Each row was made from one walk, in order. Every step used is in the known rows, and no mark comes twice. Write each row's walk.
Known rows:
vavo -> gebez: -0.36,-0.51,2.27,-0.28,1.07,-0.13,-0.39,-0.34,0.83,-0.06,4.34,0.24,-3.09,0.74,1.76,-0.65,-4.79
vavo -> lano -> kora: -0.26,-0.41,2.29,-3.33,1.07,0.32,0.51,2.13,1.04,0.02,2.94,0.06,-1.03,-0.50,1.89,-0.66,-4.34
lano -> vavo: -0.15,-0.62,1.27,0.35,2.11,-0.39,0.06,1.96,1.21,-1.27,3.56,0.93,0.42,0.24,0.89,-0.85,-2.70
podi -> kora -> gebez: -1.05,0.12,1.04,1.97,2.80,0.03,-1.88,0.02,3.49,-0.04,0.71,-0.12,-1.42,-0.47,0.65,-0.67,-2.23
gebez -> kora: -0.26,-1.35,1.56,-1.12,1.73,-0.27,0.29,1.22,4.36,0.49,2.30,1.24,0.54,0.42,1.60,-0.99,-2.30
lano -> kora -> gebez: -0.16,1.81,2.12,0.73,1.94,0.24,-0.90,1.25,1.30,-0.77,1.19,0.24,1.50,-0.92,0.25,-0.35,-3.21
lano -> kora -> podi -> vavo -> gebez: -0.45,-0.90,1.85,0.78,1.47,0.12,-0.45,1.23,1.98,-1.09,2.25,0.91,1.85,-0.38,0.85,-1.00,-5.63
gebez -> kora -> lano -> vavo -> podi: -0.29,-0.93,1.21,1.76,2.09,-0.37,-0.43,-0.46,5.56,-1.12,2.22,0.67,1.87,0.30,2.26,-0.60,-2.94
bame -> kora: -0.08,-0.53,0.39,-3.83,0.82,-0.03,-0.58,2.27,1.10,0.64,2.04,-0.10,-0.90,-0.03,1.20,-0.72,-2.29
gebez -> kora -> lano -> vavo: -0.19,-0.44,0.89,1.78,2.14,-0.50,-0.20,-0.17,5.64,-0.93,2.40,0.70,1.78,0.44,1.59,-0.33,-2.33
bame -> kora -> lano -> vavo -> gebez: -0.10,0.28,-0.09,-0.77,1.15,-0.16,-1.47,0.38,2.04,-0.81,2.48,-0.83,-0.31,0.23,1.36,-0.05,-2.92
gebez -> kora -> podi -> vavo -> lano: -1.42,-2.90,1.24,0.79,1.73,-0.19,0.55,1.21,4.96,0.66,2.79,1.05,1.40,0.42,2.01,-1.36,-3.77
bame -> vavo -> gebez -> kora -> lano: -0.85,-1.06,1.53,-3.86,1.03,-0.52,-0.96,-0.24,1.59,-0.98,4.79,0.95,0.28,1.48,2.07,-0.16,-3.15
bame -> vavo -> gebez: -0.80,-1.02,1.84,-4.91,0.78,-0.47,-0.66,0.63,-0.41,-0.81,5.31,0.99,-0.76,1.31,1.81,-0.37,-3.38
vavo -> podi -> kora: -0.48,-2.37,2.19,-0.76,1.84,0.14,-1.27,0.01,2.97,-0.72,1.29,0.56,-1.26,-0.50,3.02,-1.68,-4.69
podi -> vavo -> gebez: -0.45,-3.42,1.93,-1.84,1.62,-0.12,-0.66,0.08,0.94,-1.19,4.96,-0.16,-1.51,0.99,1.65,-0.90,-4.61
lano -> vavo -> gebez -> kora -> podi: -0.89,-1.49,1.42,2.01,2.17,-0.18,-0.71,0.72,2.19,-0.88,3.61,1.03,0.35,0.82,1.49,-1.10,-4.00

Write each row's walk:
-0.49,-3.43,1.61,-0.85,1.85,-0.17,-0.96,-0.79,2.95,-1.36,4.40,-0.20,-0.48,1.15,1.91,-0.69,-4.35
podi -> vavo -> gebez -> kora -> lano
-0.37,-3.39,1.92,-3.96,1.62,0.19,-0.05,1.82,1.13,-1.12,3.96,-0.31,-0.08,0.15,1.72,-0.90,-4.28
podi -> vavo -> lano -> kora
-0.37,-1.49,1.87,0.90,1.83,-0.02,-1.40,-1.16,4.06,-1.27,1.32,0.11,-0.93,-0.58,3.10,-1.18,-4.83
vavo -> podi -> kora -> lano
-0.10,1.08,1.05,3.60,1.70,-0.59,-0.57,-1.44,3.17,-2.07,4.03,-0.28,-0.30,0.40,1.45,0.28,-3.98
kora -> lano -> vavo -> gebez
-0.24,-0.27,0.34,2.23,2.70,-0.39,-1.68,-0.68,4.99,-1.72,1.33,0.09,-0.54,-0.18,1.00,-0.28,-2.89
podi -> kora -> lano -> vavo
-1.14,-0.83,1.68,-5.45,0.72,-0.22,0.15,2.33,0.18,-0.51,4.25,1.03,1.16,0.36,1.89,-0.49,-3.54
bame -> vavo -> lano -> kora -> podi
-0.86,-2.31,1.77,-5.19,1.35,-0.28,-1.27,0.90,1.07,-1.25,3.20,1.18,0.54,0.45,2.68,-1.07,-3.34
bame -> vavo -> podi -> kora
-0.80,-1.64,1.60,1.59,2.78,0.08,-1.67,0.73,1.92,-1.62,1.87,0.47,0.51,-0.27,1.97,-1.40,-3.48
lano -> vavo -> podi -> kora -> gebez
-0.32,-1.68,1.92,0.31,2.00,-0.13,-0.40,1.37,1.10,-1.61,3.17,0.84,0.69,-0.03,2.24,-1.42,-3.94
lano -> vavo -> podi
-0.67,-3.64,1.74,-3.39,1.51,-0.05,0.39,1.51,1.25,-0.66,4.80,-0.43,-1.16,0.47,2.00,-0.92,-3.95
podi -> vavo -> lano
-0.36,-0.40,0.54,2.40,2.63,-0.29,-2.07,-1.25,4.67,-1.74,1.63,-0.09,-1.20,0.07,1.20,-0.28,-3.46
podi -> kora -> lano -> vavo -> gebez
-0.54,-4.08,1.84,-2.02,1.88,-0.05,-0.86,0.06,2.17,-0.97,4.38,0.11,-0.71,1.18,1.84,-1.04,-4.20
podi -> vavo -> gebez -> kora
-0.72,-0.96,1.83,-6.99,0.78,-0.17,-0.03,2.38,-0.29,-0.74,4.32,0.86,0.69,0.47,1.90,-0.37,-3.08
bame -> vavo -> lano -> kora
-0.27,0.76,1.76,1.32,1.27,-0.01,0.21,1.85,2.45,-0.50,1.49,1.33,2.03,-0.86,0.64,-0.88,-4.88
lano -> kora -> podi
-0.48,-1.59,1.56,0.50,2.22,-0.11,-0.91,0.73,1.73,-1.09,3.67,0.84,-0.15,0.92,1.49,-0.98,-3.51
lano -> vavo -> gebez -> kora
-0.84,-0.22,2.08,-1.08,0.96,0.25,0.76,2.10,1.75,0.40,2.80,0.29,-0.39,-0.63,1.88,-0.83,-5.07
vavo -> lano -> kora -> podi
-0.35,-0.75,1.68,0.67,1.53,0.03,-0.11,1.79,2.36,-1.08,1.94,1.08,2.53,-0.63,0.68,-1.00,-5.01
lano -> kora -> podi -> vavo
-1.10,-1.23,1.94,1.65,1.29,-0.09,-0.39,-0.46,3.20,0.59,3.42,0.87,-1.33,0.84,2.03,-1.05,-4.97
vavo -> gebez -> kora -> podi
-0.72,-2.72,1.93,-2.72,1.87,0.27,-0.36,1.49,1.02,-1.02,3.70,-0.67,0.15,0.02,1.58,-0.77,-3.99
podi -> vavo -> lano -> kora -> gebez
